Each row was made from one walk, in order. Every step used is in the known rows, and no mark comes twice. Write each row's walk.
In the rows, zero is written as 128.
Known rows
N > P > B > E > X: [171 114 147 141 165  80 133  48 108 149 123 117 164  61 177 123  97 118
 121  68 121 167 170 117 132 134 110 140 130 112  68 124 124 135  89 147
 149]
C > P > B > E > G: [138 176 132 138  95  86 128 113 124 176 156 139 153  72 207 158 106 107
 165  71 110 185 215 125 168 110 142 137 122  88  86 117 114 147  60 159
 104]
Q > G > P: [162 133 128 124 140  82 101 101 166  79 171  94 158 125 172 114 121 122
 172 115 138 145 161 152 124 126 112 135 130  98 125 135 146 122  85 151
 133]
N > Q > G > E > X > K: [164 107 113 160 171 115 100  60 143 121 124 125 176 127 158  92 143 125
 145 127 178 149 151 110 161 116  40 135 111 130  90 132 157 102  63 194
 138]
B > E > X > K: [177 152 162 119 166  86 122  79 157 160 115 144 160 110 170 138 138 133
 119  60 127 127 195 150 195  69 101 115  79 112  69 163 143 126  88 195
 125]
K > X: [144 184  99 143 132 104 121 101 130 163 124 117 181  97 198 120 121 119
 127  71 147 126 155 118 151 124 107 139 138 108  69 168 158 140  73 124
 158]
C > P: [128 170 129 134 108 112 111 107 153 158 166 143 156  72 193 123 124 125
 168 100 123 164 176 122 185 110 121 131 104  99 104 129 141 132  75 161
 100]
H > P > G > E > X: [109 130  96 126 130  90 142 120 148 134 138 118 155  86 175 130  94 137
 135 150 192 168 160 137 195 113 103 135 122 147  73 151 132  75  82 138
 140]
N > P > G: [140 104 106 126 134 113  95  62 141 156 169 114 177  78 168 130 106 129
 128 142 162 182 143 136 136 119 109 140 101 138 107 118 143 129 118 105
 133]
K > G > P > U: [107 145 147 114 139  75 106 127 184 133 147 122 141  86 155 126 131 183
 189 130 148 130 144 151 146 113 118 114 127 110  93 130 127 136 140 163
 126]
H > P > U: [102 155 148 124 129  76 133 151 181 162 125 108 132  43 183 133 148 136
 145 129 160 165 168 137 176 127 112 149 116 136  61 157 140 115 107 136
 161]
P > B > E > X > K > G: [164 169 175 124 167  84 158  80 141 142 106 131 156  94 162 124 105 138
 129  53 142 157 190 140 155  89 120 119 119 108  59 143 112 134  98 189
 128]
C > P > N: [125 170 131 151  95 109 104 126 148 154 152 140 151  50 188 104 133 148
 173  73 120 197 179 115 189 103 121 128 121  79 104 124 161 113  93 174
  93]
X > K > G > E: [109 164 146 130 147 111 115  97 161 145 127 118 145 120 122 105 134 171
 150 141 183 142 125 160 144  93  97 117  80 138  93 136 119 125 107 192
 120]
H > P > B > E > X > K: [147 169 163 120 146  64 178 100 146 133 102 109 132  68 174 131 125 113
 124  71 138 168 194 144 181  98 119 152 112 129  43 148 111 113  80 162
 143]
N > P: [145 113 126 141 148 104  98  67 134 146 151 110 160  65 169 117 124 127
 130 116 143 156 131 125 124 138 105 148 108 119  99 122 142 139  96 124
 148]
B > E > G > P > U > T: [146 143 103 117 129  50  87 137 154 175 152 126 155  93 201 202 157 139
 165 109 119 129 191 168 163  87 142 124 120  89  87 125 128 170  82 156
 121]
Z > T: [136 140 113 161 139 133 120  92 145 138 139 111 148 106 173 125 113 125
 134 103 166 173 163 184 148 122 109 130  98  78  65 137 163 134 101 170
 142]
E > G: [122 144  89 159 116 100  94 137 150 155 157 126 155 100 178 174 130 118
 137 113 169 154 160 141 129 114 132 160 122  91 108 145 127 151  56 121
 132]
N > P > B: [142 125 131 152 151  97 126  61 116 140 137 103 157  56 168 113  97 119
 134  96 135 184 142 113 109 147 120 150 133 120  91 117 117 147  91 121
 145]
P > B > E > X > K: [166 167 160 134 164  81 154  79 136 144 105 131 156  93 171 130 103 126
 127  44 123 169 201 129 170  93 125 120 114 113  67 153 114 141  80 181
 125]
U > T: [154 163 105 127 181 109 112 110 157 122 141 129 169  66 183 133 157 143
 142 128 169 125 125 154 145  87 139 121 129  90  99 125 141 165  69 165
 115]
B > E > G: [146 151 115 124 119  90  92 129 143 168 150 127 153 103 203 192 137 115
 123  84 149 142 194 155 149  86 130 145 103  89  86 145 137 151  61 143
 146]
Q > G: [164 143 142 130 149 115 104 107 167  99 161 103 170 112 175 109 122 113
 135 117 179 155 155 147 112 122 102 145 122  99 110 146 160 118  80 155
 153]
B > E > G > T: [152 159 109 129 124  72  71 135 131 154 136 133 129 113 197 186 158 124
 122 101 144 137 205 163 157  87 134 150 103  86  66 143 147 152  60 145
 140]
R > T: [153 157 132 123 151 102 105 104 172 120 134 117 179  98 171 142  97 145
 123 123 147 153 179 113 158  89 121 140 118 130 123 108 147 154  58 130
 140]
L > P > G > E > X: [109 101  88 171 170  97 140 116 140 136 161 164 176 113 180 132  85 144
 137 128 194 150 149 128 179  93  81 107 112 162  89 140 135 111  93 132
  94]
H > P: [115 160 130 122 133  93 141 128 164 120 136 104 132  60 183 130 140 118
 131 115 166 150 155 139 167 114 119 162 116 122  74 148 136 110  77 129
 155]
P > B: [128 173 130 149 147 103 144 104 135 123 126 116 153  77 179 122  91 125
 141  74 148 185 166 115 133 123 140 136 141 111  97 145 114 150  75 138
 135]
E > G > P: [120 135  72 153 107  69  91 132 151 136 167 119 146 113 176 179 127 127
 174 112 129 144 165 145 142 118 140 151 130  92 123 133 114 158  61 118
 111]
E > X > K > G: [158 147 169 138 176 101 140  76 172 137 115 147 162 110 126 100 131 159
 132  96 166 124 148 146 171  89  89 118  95 116  77 159 130 116 105 198
 112]
B > E: [152 161 140 107 145 101 103 110 150 148 137 126 156  93 201 154 134 128
 125  73 138 138 188 147 165  80 122 124  97 102  84 151 150 139  82 160
 147]
H > P > B > E: [128 175 147 115 133  76 166 122 142 124 119  98 129  53 198 143 120 107
 127  77 147 172 188 137 161 108 136 158 128 122  52 140 115 120  73 137
 160]
X > K > G: [128 173 164 118 150 114 121  89 181 142 133 122 145 109 127 111 156 155
 143 122 174 142 135 168 141  77 105 130  70 128  92 137 125 139 122 177
 117]

Write each row's walk
[163 113 102 138 151 104  88  72 158  92 155 113 164 113 185 113 156 114
 166 112 144 143 160 116 151 111  71 149 127 110 113 116 159 128  77 154
 134]
N > Q > G > P
[154 126 117 162 138 122  87 106 154 112 129 116 166  71 182  92 160 138
 143  79 170 195 155 107 148  99  77 152 139  87  98 122 190 106  95 165
 142]
P > N > Q > G
[102 127 141 171 167  81 129 147 173 161 149 152 153  72 187 135 139 141
 150 106 164 146 155 130 161 104  90 122 106 150  78 144 144 150 116 132
 118]
L > P > U
[144 143 100 120 115  62  88 124 143 153 158 121 145 114 201 197 135 122
 152  83 114 135 198 158 160  88 138 140 111  90  99 133 126 154  68 140
 128]
B > E > G > P
[120 144  77 162 107  61 115 127 136 129 158 112 143 106 177 175 106 122
 177  97 123 167 173 134 132 127 152 151 151  94 117 126  95 162  56 114
 109]
E > G > P > B
[113 141 117 132 131  56  96 126 177 145 146 117 142  89 174 135 130 164
 199 111  99 152 171 134 179 124 127 109 125 121 107 145 131 149 117 146
 119]
G > P > U
[129 134 113 163 164  95 121  89 133 149 109 137 162 124 139 101  99 166
 147 117 158 143 143 121 185 120  86 101 109 135  90 164 123 101  63 200
 120]
G > E > X > K
[121 120  59 172 101  72  80 130 145 133 152 122 146  95 180 166 150 143
 178  92 127 172 165 123 159 105 119 157 143  81 116 116 136 145  72 129
 108]
E > G > P > N > Q
[127 170 105 122  99 103  89 106 148 152 170 154 145  95 187 132 127 137
 166 144 140 183 198 140 205  94 124 125  94 113  94 122 152 125  94 143
  84]
C > P > G > T
[160 133 125 138 127  80  94 114 164  75 159  91 156 108 168 100 128 139
 172  95 133 171 162 147 129 120 114 136 145  85 123 126 161 108 100 159
 127]
Q > G > P > N
[173 122 116 131 150  91 103  66 143  98 145 110 162 108 198 125 143 106
 163  89 131 155 187 119 148 107  83 147 132 107  98 110 147 136  75 160
 140]
N > Q > G > P > B > E
[121 121  78 140 143 110 112  99 138 150 145 143 186 121 169 128  66 158
 144 146 188 172 158 126 187 108 101 100 121 139 105 155 137  93  87 154
 119]
P > G > E > X
[123 127  88 137 142 107 115  88 147 159 140 138 181 135 150 123  81 160
 143 148 183 175 158 138 195  96  97  99  99 152 106 154 132  99  94 163
 106]
P > G > E > X > K
[142 143 100 132 104  60  84 135 143 154 150 120 145 100 198 186 141 136
 155  66 112 157 200 155 163  84 137 139 124  79  96 132 138 144  80 146
 122]
B > E > G > P > N
[146 130  88 138 110  67  77 119 139 154 145 124 147  97 204 183 157 132
 157  66 115 157 202 137 173  78 116 147 122  82  94 118 144 145  74 150
 123]
B > E > G > P > N > Q
[135 173 165 109 141  75 133  79 166 131 131 113 133 117 137 126 142 156
 165  94 128 144 167 172 151  72 123 119  85 126  87 122 100 148 124 181
 104]
X > K > G > P > B > E
[122  95  85 136 131 108  89  67 119 162 163 113 175  89 165 123  85 142
 138 163 173 182 131 130 138 134  99 128 109 147 109 117 135 113 105 117
 136]
N > P > G > E
[170 152 136 138 153  95  79 114 153  79 142 111 139 125 169 103 148 123
 131 141 172 147 165 158 119 123 106 150 119  93  85 144 174 122  76 155
 150]
Q > G > T
[145 146 155 114 156  69 143  96 148 107 129 127 146  94 163 126  99 160
 171  82 134 127 167 147 148 103 124 114 147  94  75 129 108 128 110 177
 120]
K > G > P > B > E > X
[142 159 118 123 135  57 128  95 138 111 141 108 138  97 194 149 102 134
 180  61  85 159 194 136 164 107 148 119 136 106 103 129 107 154  84 147
 115]
G > P > B > E
[ 94 144  91 118 115  95 134 129 149 135 149 107 149  82 181 138 102 135
 141 160 196 180 157 143 182 109 114 143 113 153  82 142 131  87  85 123
 144]
H > P > G > E
[157 149 160 141 172  76 154  69 163 120 111 138 152 112 124 101 114 160
 159  82 133 135 158 142 169 100 103 114 114 116  81 146 106 122 108 194
  97]
E > X > K > G > P > B
[158 155 135 128 150  46 142  75 143 119 124 118 140 112 167 136 109 140
 176  53  76 153 198 141 186  96 134 111 120 114  94 136 101 145  90 171
  99]
G > P > B > E > X > K
[172 144 139 118 140  69 119  93 148  81 160  90 157 120 185 124 105 111
 167  87 121 161 187 150 119 120 124 132 141  97 109 128 130 131  85 155
 137]
Q > G > P > B > E
[156 139 156 145 162  78 132  83 172 124 112 139 153 104 121  93 137 179
 160  78 136 141 150 146 183  86  94 114 111 104  84 147 135 109 124 203
  94]
E > X > K > G > P > N
